Each row was made from one small tree. The marks that hang from a mark follow it in brackets, in the order of their numbers. Every link used is in the known rows. Write each row's tree.
(in the rows, 128 means zero)
Known rows
q930{q955{q57 q438{q652}}}: [114 121 161 133 110 161 154 105 115 117 114 104 190 118 141 169 144 164
 123  79 153 100 107 127 171]
q652{q102 q930}: [118 138  93 117 145 125 106 142 136 106 131 134 109 125 104 135 134 145
 144  73 123 150 174 129 135]
q719{q408{q57{q955{q438}} q454}}: [138 116 123 173  86 173 114 127 120 144  98 142  99 146 140  84 142 131
  94 199 162 118  77 112 110]
q930{q955{q57{q408{q454}} q438}}: [127 114 153 154 108 176 134  96 125 163 107 108 156 123 142 136 115 144
  96 126 144  90  72 112 197]
q102{q955{q438}}: [ 99 133 130 116  67 145 149 114 116 143 105 137 133 145 121 132 198 190
 165  98 123 135 129 122 164]
q652{q719 q861}: [129 147 130  95 154  81 134 145 127 112 148 118 109 142 113 154 135 126
 157 172  96 152 168 161  46]
q930{q955{q438{q652{q719 q861}}}}: [140 125 166 129 160 108 155 127 121 107 137 110 222 121 126 187 138 118
 147 148 142 121 134 142 105]
q930{q955{q438}}: [107 130 159 136 104 180 143 117 122 122 106 109 187 128 123 130 152 161
 137 119 138 116 117 128 164]
q652{q454 q861 q930{q955}}: [119 123 117 112 216 118 135 114 142 133 141 119 205 141 118 158 117  95
 148  70 133 136 143 147 113]
q861{q408}: [113 146 141  99  96 159 119 117 136 123 111 144 113 145 135  96 157 169
 142 160  98 134 132 136 105]
q861{q408{q57 q454}}: [125 142  96 128 104 122 101 115 131 152 101 163  76 166 161 101 132 152
 111 176 110 123  88 130  87]
q408{q57{q955} q454}: [124 130 113 159 109 149 106 143 118 171 110 135  60 157 146  82 125 111
 103 162 107 125  98 127  98]
q652{q438 q454 q719 q930{q955}}: [126 138  94 119 215  30 163 105 144 104 181 115 196  59 123 143  95  55
 128 102 159 151 155 129 142]
q57{q408{q454} q955{q438{q652}}}: [159 103 173 163 104 176 116 136 135 167 133 135 147 120 126  95  97  80
  98 171 115 109 109 101 172]
q438{q652}: [124 137 153  97 118 141 139 139 127  85 135 126 148 141 115 141 146 148
 147  97  88 142 173 136  63]
q102{q955{q57}}: [ 90 137 125 104  83 142 151 105 110 149 107 122  84 148 135 139 199 200
 155  79 105 132 124 133 120]
q438{q652{q102 q454}}: [122 127 118 120 170 118 128 169 142  63 138 129 129 131 114 119 121  78
 151  50 113 132 173 138 104]
q652{q102 q438 q930}: [121 137  86 121 166  76 101 136 141  95 162 143 133  89 104 136  95 113
 139  71 147 158 176 118 130]
q102{q955{q57 q438{q652}}}: [107 125 133 114  72 129 161 103 110 139 113 131 135 133 140 170 189 192
 150  61 135 118 117 119 170]
q955{q57{q408{q454}} q438{q652}}: [146 114 135 136  90 141 127 110 130 141 129 129 129 124 138 149  94 145
  94 104 132  99 101 105 186]
q438{q652{q454 q861}}: [129 127 137  96 182 111 136 149 139  89 147 131 162 155 117 146 112  88
 159  76  98 137 169 150  55]
q57{q408 q955{q438}}: [139 112 182 146  91 205 124 132 128 169 116 115 134 108 118  59  98 114
 100 173 117 123 116 104 217]
q57{q955}: [109 132 166 128  99 190 123 144 123 143 121 116  97 133 118  78 150 125
 133 151  93 136 144 134 120]
q408{q57 q454}: [122 141  88 133 108 120 111 132 121 137 109 141  63 170 140 110 124 145
 108 128 101 134 113 131  76]
q719{q408{q454}}: [125 130 128 133  98 167 120 124 135  95 121 139 111 161 114 114 176 154
 137 173 118 133 126 127  25]
q719{q408{q57{q955} q454}}: [137 120 127 166 108 175 116 131 120 140 104 136  88 152 137  77 150 124
 100 206 134 127  89 121  55]

Write each row's tree
[146 134  86 153 161  52 112 149 141  60 169 141 100  91 110 126 128  73
 138 198 158 144 143 126  39]
q652{q102 q438 q719{q408{q454}}}
[135 131 106 141 108 147 119 122 122 110 104 142  92 164 133 105 148 160
 106 175 130 134 101 123  33]
q719{q408{q57 q454}}
[154 130  95 117 200  66 117 143 137  90 152 132 137 119 102 174 141 115
 150 174 159 160 171 144  46]
q652{q102 q719{q408} q861 q930}
[154 136 128 106 164  61 122 133 140 118 157 153 143 151 139 178 141 101
 153 197 101 132 144 153  17]
q438{q652{q719 q861{q408{q454}}}}
[144 109 161 165  87 189 109 132 135 185 122 130 111 125 124  72 101  93
  99 186 114 110  97 103 194]
q57{q408{q454} q955{q438}}
[101 127 150 137  94 178 146 103 114 133 100 100 155 122 138 143 148 178
 121  94 154 101  96 128 195]
q930{q955{q57 q438}}
[115 120 139 119  70 152 151  94 113 172 103 123 115 127 136 126 157 192
 123  96 130 120  97 108 215]
q102{q955{q57{q408} q438}}
[127 112 144 159 131 161 124 168 135 114 127 127 132 109 123  93 116  62
 136  95 146 114 138 121 200]
q57{q955{q438{q652{q102 q454}}}}
[123 117 169 138 108 188 146  98 119 148 104  95 172 109 137 121 113 164
  98 119 145 101  87 115 218]
q930{q955{q57{q408} q438}}
[121 128 116 108  90 124 140 102 124 126 132 129 147 110 134 183 121 183
 116  44 157 122 138 113 202]
q955{q57 q438{q652{q930}}}
[142 116 162 154 116 190 107 138 135 178 130 125  95 135 121  65 112  86
 103 188  83 122 114 116 124]
q57{q408{q454} q955}
[122 129 136 148  88 168 124 139 110 160  97 125  96 128 141  74 112 141
  98 145 136 127 104 118 189]
q408{q57{q955{q438}}}
[125 123 143 120  74 171 133 108 123 145 112 112 109 113 131 112  94 178
  94 108 134 113 109 109 228]
q955{q57{q408} q438}
[118 116 122 140 101 145 128 127 119 148 101 126  96 124 128 122 149 165
 134  83 142 117 107 113 214]
q652{q102{q955{q57{q408} q438}}}
[138 128 140 113 177 114 108 168 132  81 140 133 141 154 109 162 126 108
 166  96 102 136 176 151  43]
q438{q652{q102 q861}}
[149 134 126 110 193  61 125 173 131  76 158 125 133 131 111 176 127  91
 162 135 111 145 184 157  34]
q438{q652{q102 q719 q861}}
[129 129 114 162  83 151  99 120 128 187  95 162  82 146 168  80 126 125
  98 203 141 106  64 117 164]
q861{q408{q57{q955{q438}} q454}}
[131 119 122 138  71 159 117 107 130 159 116 126  87 130 136 123  95 161
  93 120 132 101  90 106 206]
q955{q57{q408{q454}} q438}
[124 142  78 128 194  30 131 165 147  62 175 125  98  73 112 103  85  32
 145 109 143 149 171 137 128]
q652{q102 q438 q454 q719}
[138 123 154 103 197 113 136 114 129 117 148 124 235 141 117 200 137 131
 153  92 119 140 161 143  52]
q438{q652{q861 q930{q955}}}
[141 131 132  87 171 103 125 126 133 112 155 138 185 149 111 188 125 140
 151  82 106 152 182 140  51]
q438{q652{q861 q930}}
[136 143 101 102 204  18 128 127 152 106 179 147 140  99 138 121  82  48
 151 177 134 146 142 150  83]
q652{q438 q454 q719 q861{q408}}
[123 136 109 120 129  91 162  91 120 146 135 102 161  82 135 187 141 162
 114 116 171 125 123 126 209]
q652{q719 q930{q955{q57 q438}}}
[111 134  92 132 102  75 147 136 114 128 120 122  68 108 133 156 179 153
 151 109 155 125 125 131 191]
q652{q102{q955{q57 q438}} q719}
[127 127 125 123 102 157 116 110 130 151 123 120  73 140 133 115 103 152
 100 123  97 115 108 122 132]
q955{q57{q408{q454}}}
[134 140  80  90 205  42 142 130 145 121 167 126 133 122 114 161 106  85
 148 108 127 158 175 151 108]
q652{q454 q719 q861 q930}
[131 120 130 146 123 143 141 146 119 139 111 128 124 121 147  82  96  92
 100 105 146 122 114 119 186]
q408{q57{q955{q438{q652{q454}}}}}
[141 119 147 143 131 142 123 147 111 152 114 131 133 142 142 115  96 118
 112 142 138 126 115 130 135]
q408{q57{q955{q438{q652{q861}}}}}
[146 143 105 118 200  22  98 149 144  96 169 150 118  98 128 140  94  71
 158 199 141 146 148 149  69]
q652{q102 q438 q719 q861{q408}}
